Each row was made from one path, in order. Every step used is in the known rows, and no mark comes twice. Write each row's path.
Known rows:
medamuv/puseg: [ 0.62 -0.71 -0.04 -0.62  0.97  1.30  2.12 -0.99 -1.79  0.17 -1.60  0.57
  0.20  2.25  0.01 -0.80  0.06  0.83  0.37 -0.33]
linuk/nikasaf/madeder: [ 0.20  0.95  0.96  2.09  3.73 -0.55  0.33 -0.56  0.74  1.84 -0.83 -1.96
 -2.49  0.92 -0.75  2.00 -1.07  0.32 -0.60 -0.53]
medamuv/linuk/vogu/madeder: [ 3.34 -1.31  2.73  2.72 -0.51  4.46 -0.43 -1.32  0.29  0.89  0.45  0.98
  2.49 -0.30 -0.49  2.10 -0.95 -0.15 -1.21  1.29]
vogu/madeder/medamuv: [ 0.26 -0.94  1.93  2.55 -0.45  1.12 -0.04 -1.17 -3.01  0.99  1.55  0.58
  0.39 -1.01  1.00  2.06  0.47  0.01 -0.93  1.10]
madeder/medamuv/linuk: [ 2.82  0.06 -0.63  2.13  0.47  1.36 -0.45 -1.07 -3.49  2.48 -1.55  1.31
 -0.40 -0.44  1.03  3.49 -0.93  1.71 -0.11  1.92]
nikasaf/linuk/vogu/madeder/medamuv/puseg: [ 1.52 -1.89  2.32 -0.43  0.55  3.12  1.36 -2.80 -4.43  2.82 -1.08  1.47
  1.30  1.00  1.47  1.15 -0.58  0.31 -1.01  1.11]
linalu/zuzo: [-1.23 -0.28  1.37 -1.06  2.47  0.01  0.97  0.56  0.84  1.29  1.01  0.75
 -0.52  1.30 -0.25 -1.72 -0.45  0.53 -0.51  0.18]
madeder/medamuv/linuk/vogu: [ 2.69 -0.82  0.21  1.76  0.37  2.72 -0.79 -2.04 -3.34  2.72 -1.30  2.01
  1.27 -0.10  0.73  2.81 -1.61  0.55 -0.87  2.00]
linuk/medamuv/puseg/nikasaf/madeder: [ 2.80 -0.43  0.39 -0.58  5.53  0.42  1.32 -2.90 -2.51  0.86 -0.95  0.12
 -2.54  3.63  0.04  2.77 -0.30  2.19 -0.44 -1.58]
linalu/madeder/medamuv/puseg: [ 0.34 -1.19  0.62  0.10  2.30  2.36  2.50 -1.06 -3.99  1.58 -0.79  1.92
  0.01  3.27  0.69  3.63 -0.07  0.25 -0.45 -1.05]
vogu/madeder/medamuv/puseg: [ 0.59 -1.55  1.66  1.76  0.39  2.47  2.08 -2.03 -4.34  0.86 -0.32  1.22
  0.82  1.37  1.12  1.19  0.35  0.75 -0.65  0.77]
puseg/nikasaf/madeder/medamuv/linuk/vogu: [ 3.59 -0.87  0.26  1.52  3.56  2.39 -0.65 -3.27 -3.53  2.78 -1.33  1.43
  0.17  0.09  0.37  5.26 -2.13  1.12 -1.10  0.49]
vogu/puseg: [-0.79 -1.32  1.03  2.35  0.58  0.16  0.10 -2.17 -0.25 -0.88 -1.02 -0.19
  0.11  1.70  0.42 -0.42 -0.08 -0.93 -0.69 -1.14]
vogu/puseg/nikasaf: [ 0.96 -1.25  0.70  1.12  3.58  0.54 -0.28 -3.16 -1.03 -0.77 -1.54  0.89
 -0.76  0.95  0.24  2.33 -0.54 -0.15 -0.66 -1.63]
puseg/nikasaf: [ 1.57 -0.04  0.00 -1.31  3.11  0.29 -0.25 -1.35 -1.18 -0.06 -0.66  1.07
 -0.99 -0.62 -0.20  2.61 -0.65  0.42 -0.31 -0.79]
nikasaf/madeder/medamuv/puseg: [ 0.16 -1.06 -0.13  1.04  2.23  0.27  2.70 -2.22 -4.02  1.43 -1.16 -0.18
 -0.33  2.77  0.70  1.33 -0.10  1.02 -0.24 -0.45]
vogu/madeder: [ 0.72 -0.96  2.56  1.97 -0.75  1.69  0.03 -0.19  0.55 -0.06  1.53 -0.35
  1.08 -0.48 -0.38  0.42  0.54 -0.27 -0.52  0.03]
medamuv/linuk/nikasaf/madeder: [ 2.80  1.24  0.48  3.51  3.73  0.66  0.12 -0.87  0.60  2.72 -2.09 -1.63
 -2.57  1.28 -0.87  3.60 -1.65  1.52 -0.31 -0.01]
puseg/nikasaf/madeder/medamuv: [ 0.76 -0.54 -0.12  0.91  3.77 -0.65  0.29 -2.26 -3.44  1.62  0.11  0.16
 -1.50 -0.03  0.78  4.12 -0.40  1.20 -0.59 -0.58]
nikasaf/madeder/medamuv/linuk: [ 2.90 -0.22 -0.52  2.97  1.49  0.77  0.19 -1.51 -2.78  2.40 -1.18 -0.33
 -0.82  0.36  0.91  4.20 -0.93  2.02 -0.17  0.56]
puseg/nikasaf/madeder: [ 1.35 -0.28  0.21  0.02  4.41 -0.34  0.52 -1.45  0.03  0.48 -0.08 -0.85
 -1.37  0.58 -0.38  2.83 -0.53  0.79 -0.23 -2.06]
medamuv/puseg/nikasaf: [ 1.98 -0.71  0.03 -1.63  4.24  1.43  1.56 -1.90 -2.44  0.12 -2.09  1.49
 -0.62  1.48 -0.04  1.63 -0.67  1.23  0.13 -1.20]

Which path is each row?
[ 3.07 -1.77  2.94 -1.69  2.23  4.01  0.44 -2.73 -1.44  1.91 -0.96  1.36
  1.07  0.24  0.09  1.97 -0.98  0.14 -1.00  0.04]  medamuv/puseg/nikasaf/linuk/vogu/madeder
[ 0.29 -2.19  1.02  2.59  4.20  0.52  0.08 -4.48 -3.99  1.49 -0.38  0.74
 -0.23  1.48  0.86  3.79 -1.16 -0.53 -1.57 -1.05]  linuk/vogu/puseg/nikasaf/madeder/medamuv
[ 2.37 -2.16  2.14  0.24  3.83  3.74  1.29 -3.67 -4.99  1.64 -0.66  2.88
  0.93  0.77  0.60  3.27 -0.90  0.48 -1.37  0.14]  linuk/vogu/madeder/medamuv/puseg/nikasaf
[ 1.00 -0.26  0.59 -2.68  0.12  1.23 -0.84 -1.05 -0.07  2.40 -1.05  0.68
  0.80 -0.43  0.29  0.28 -1.07 -0.63 -0.49  0.52]  nikasaf/linuk/vogu
[ 0.47 -0.30  0.36  1.99  4.29  0.47  2.31 -2.35 -4.25  2.77 -1.86 -0.03
 -1.95  2.74  0.63  2.26 -0.84  1.29 -0.67 -0.06]  linuk/nikasaf/madeder/medamuv/puseg
[ 0.98 -2.01  1.35  1.04  3.37  1.73 -0.56 -4.03 -1.41 -0.19 -1.35  1.72
  0.60  1.16  0.03  1.93 -1.24 -1.15 -1.35 -1.07]  linuk/vogu/puseg/nikasaf
[ 2.43  0.94  0.34 -2.69  0.89 -0.20 -1.29 -0.92 -1.78  2.11 -1.11  0.18
 -3.36  1.35  1.32  0.98 -0.11  1.74 -0.27  0.98]  nikasaf/linuk/medamuv
[ 3.02  0.16  0.95 -2.08  4.00  0.03 -1.59 -3.33 -2.59  1.60 -2.41  1.09
 -3.72  2.12  1.43  3.08 -0.52  1.65 -0.86  0.02]  vogu/puseg/nikasaf/linuk/medamuv
[ 2.00 -1.19  0.47 -1.08  5.14  2.38  1.88 -2.38 -4.53  1.71 -1.35  2.86
 -0.57  2.21  0.48  5.84 -0.54  0.93 -0.64 -1.55]  linalu/madeder/medamuv/puseg/nikasaf
[-0.12  0.80  0.56  2.88  3.41 -1.13  0.33 -1.39 -2.95  2.87 -0.54 -0.82
 -2.62  0.57  0.65  3.34 -0.95  0.40 -0.86  0.49]  linuk/nikasaf/madeder/medamuv
[-0.34 -0.34 -0.08  1.68  1.49 -0.79  0.54 -1.08 -2.81  1.60  0.63 -0.82
 -0.75  0.60  0.86  2.35 -0.15  0.61 -0.29 -0.26]  nikasaf/madeder/medamuv
[ 2.47 -0.54  0.66 -3.40  2.45  1.33 -1.01 -1.86 -0.87  2.44 -1.54  1.52
  0.13 -0.80  0.44  2.32 -1.81 -0.05 -0.50  0.00]  puseg/nikasaf/linuk/vogu
[ 1.49 -2.08  1.08  3.87  1.09  2.62 -0.55 -4.14 -3.24  1.34 -2.20  1.58
  1.45  1.51  0.84  2.40 -1.44 -0.67 -1.38  0.99]  madeder/medamuv/linuk/vogu/puseg
[ 3.24 -0.50  0.14  1.98  1.47  2.85  0.19 -0.83 -2.36  2.31 -1.19  1.70
 -0.14  0.99  0.62  6.57 -0.96  1.28 -0.36  0.57]  linalu/madeder/medamuv/linuk
[ 0.20 -0.93 -0.23  0.16  1.37  0.80  1.83 -1.67 -4.78  1.02 -1.51  1.48
  0.00  1.95  1.24  0.65 -0.04  0.95 -0.15  0.55]  madeder/medamuv/puseg
[ 3.06 -0.25  0.29 -1.91  4.74  1.17  0.73 -2.68 -3.98  0.99 -1.65  2.40
 -2.42  2.92  0.41  2.13 -0.27  2.09 -0.58 -0.27]  linuk/medamuv/puseg/nikasaf
[ 0.06 -1.81  1.45  0.08  0.50  1.18 -0.55 -3.10 -0.29  1.17 -2.11  0.28
  0.80  1.50  0.59 -0.15 -1.18 -1.60 -0.92 -0.48]  nikasaf/linuk/vogu/puseg
[ 3.33 -0.72  1.30  3.35 -0.29  2.92 -0.44 -1.48 -2.91  1.83 -0.56  0.97
  0.44 -0.88  0.96  4.18 -0.34  1.39 -0.60  2.08]  vogu/madeder/medamuv/linuk
[ 1.48 -2.40  1.12  4.91  1.88  1.89  0.02 -4.44 -2.63  1.75 -1.61  0.10
  1.08  2.12  0.55  2.77 -1.48 -0.28 -1.35 -0.12]  nikasaf/madeder/medamuv/linuk/vogu/puseg
[ 2.86 -1.87  0.72  2.46  4.03  2.69 -0.87 -5.17 -4.08  1.37 -2.78  2.39
  0.15  0.56  0.78  4.88 -1.95  0.13 -1.46  0.04]  madeder/medamuv/linuk/vogu/puseg/nikasaf
[ 0.27 -1.63  2.62  2.31 -0.39  2.35 -0.34 -1.98 -3.14  1.70  1.61  1.37
  1.56 -0.89  0.94  1.83 -0.34 -0.78 -1.60  1.49]  linuk/vogu/madeder/medamuv
[ 1.83 -0.84  0.05 -0.44  4.85  0.68  1.95 -2.26 -1.41  0.29 -1.33 -0.55
 -1.22  2.37 -0.41  2.14 -0.53  1.32 -0.02 -2.51]  medamuv/puseg/nikasaf/madeder
[ 3.00  1.67  0.14  3.26  3.10  1.12 -0.57 -1.53 -3.19  3.75 -3.12  1.06
 -2.51 -0.46  0.69  4.15 -1.78  1.48 -0.59  2.42]  madeder/medamuv/linuk/nikasaf
[ 2.78 -0.84  0.32 -3.76  4.56  2.00  1.18 -2.19 -4.07  2.99 -2.55  2.38
 -1.75  1.84  1.31  5.89 -1.06  1.57 -0.30 -1.60]  linalu/madeder/medamuv/puseg/nikasaf/linuk
[ 2.89 -1.82  0.99  2.92  4.94  2.01 -0.11 -4.25 -0.33  1.00 -2.03 -0.22
  0.03  2.01 -0.67  4.17 -1.76  0.47 -1.00 -1.93]  medamuv/linuk/vogu/puseg/nikasaf/madeder
